What can hang from each mark:
gusope: dumib zubel
rumo: dumib
noza: dumib
migar: nidud
dumib: dofu gusope nidud noza pivof
nidud: dumib migar zubel

Every row comes from one small tree of marks. The marks that hang from a mark follow it in brackets, in alphabetical order. Every link used is in the known rows. Which tree was each row made from?
(in the rows, 128 means zero)
Known rows:
migar{nidud{dumib{dofu gusope pivof} zubel}}: [149 129 172 141  75 127 183  97 115 116 109 162 121 135 151 175]
rumo{dumib}: [107 123 162 147  69 123 157 111 106 111 118 171 127 144 150 152]
dumib{dofu gusope nidud noza}: [144 195 193 137 100 122 162 109  73 126  97 160 105 151 109 161]
migar{nidud{dumib{gusope pivof} zubel}}: [141 124 174 140  72 125 175 105 118 115 110 161 116 138 155 168]
dumib{dofu gusope nidud{migar zubel} noza pivof}: [154 172 194 139  86 119 185 103 100 130  88 156  94 162 109 172]
noza{dumib{dofu gusope{zubel} nidud}}: [159 163 176 145  76 114 151  97 115 124 103 149 118 110 139 165]
gusope{dumib{dofu noza pivof} zubel}: [166 141 160 135  57 121 135 112 113 121  92 143 141 120 117 155]
rumo{dumib{gusope nidud{migar}}}: [109 144 181 146  77 117 169 108  97 117 111 176 109 145 141 147]
gusope{dumib{dofu noza}}: [137 149 164 139  73 123 137 108  98 114 101 149 127 116 114 160]
nidud{dumib{dofu gusope noza} migar zubel}: [130 106 195 141  79 111 188  72  75 117  99 156 104 101 115 167]
gusope{dumib zubel}: [144 116 154 140  60 113 118 108 119 116 103 142 148  97 129 152]
rumo{dumib{dofu}}: [118 130 161 148  74 127 170 100 103 112 116 173 134 138 145 162]
nidud{dumib{gusope pivof} migar zubel}: [117  84 183 148  61 112 189  88 110 118 102 152 102 112 138 163]
nidud{dumib{dofu gusope noza pivof} migar zubel}: [135 108 193 142  69 115 197  83  90 120  95 154  99 117 121 167]
nidud{dumib{pivof} migar zubel}: [119  68 175 145  55 118 188  87 128 115 107 152 111 117 138 166]
noza{dumib}: [129 129 160 149  70 115 130 109 131 113 114 141 115 114 150 164]
gusope{dumib{dofu nidud{zubel} noza}}: [152 158 176 131  71 126 158  99 101 123  99 156 124 126 107 166]

Which tree is each row?
[137 157 178 143  76 121 178  98  91 122 107 179 129 140 139 154]
rumo{dumib{dofu gusope{zubel} nidud}}
[147 155 177 145  62 116 161 110 131 128 102 148  98 136 149 165]
noza{dumib{gusope nidud{zubel} pivof}}
[138 171 192 136  80 122 188  96  71 125 104 181 111 156 126 158]
rumo{dumib{dofu gusope nidud{zubel} noza}}
[145 126 167 145  72 130 189  95 150 123 103 156 121 153 126 187]
dumib{dofu nidud{migar zubel} pivof}
[116  93 178 151  61 113 166 106 112 113 101 150 107 110 141 145]
nidud{dumib{gusope{zubel} pivof} migar}
[128 115 191 144  79 111 165  90  77 113  98 152 109  98 118 148]
nidud{dumib{dofu gusope{zubel} noza} migar}
[153 152 177 149  69 116 172  95 134 125 100 148 102 124 140 176]
noza{dumib{dofu gusope nidud{migar zubel} pivof}}
[126 145 170 143  73 131 182 101 108 118 115 181 129 152 140 161]
rumo{dumib{dofu nidud}}
[148 147 176 148  63 110 147 113 138 124 100 143 101 125 145 156]
noza{dumib{gusope{zubel} nidud{migar} pivof}}
[153 147 177 138  77 127 165 113 106 114 105 160 118 141 145 158]
migar{nidud{dumib{dofu gusope{zubel} noza pivof}}}
[151 128 177 133  80 128 175  93 106 113 112 162 124 133 138 173]
migar{nidud{dumib{dofu noza} zubel}}
[134 126 177 140  61 134 182 110 100 118 103 158 114 140 134 154]
nidud{dumib{dofu noza pivof}}
[137 162 196 137  79 114 168 118 104 130  91 152  83 171 116 158]
dumib{gusope nidud{migar zubel} noza pivof}
[121 171 190 137  77 120 167 118  76 122 106 178 103 164 133 140]
rumo{dumib{gusope nidud noza}}
[150 134 173 145  73 118 163  84 137 119 109 149 115 111 134 179]
noza{dumib{dofu nidud{migar zubel}}}
[152 149 174 135  62 126 166 105 121 124  94 153 115 137 108 166]
gusope{dumib{dofu nidud{migar zubel} noza pivof}}
[139 140 168 149  73 105 126 107 113 117 107 139 115 102 149 157]
noza{dumib{gusope{zubel}}}
[163 130 160 139  55 122 150 103 140 122  95 148 142 115 120 160]
gusope{dumib{dofu nidud{migar} pivof} zubel}
[175 157 170 130  56 125 149 113 119 127  90 150 136 132 112 153]
gusope{dumib{dofu nidud noza pivof} zubel}
[145 133 164 142  59 127 169 100 138 122  99 153 125 125 121 173]
gusope{dumib{dofu nidud{migar zubel} pivof}}
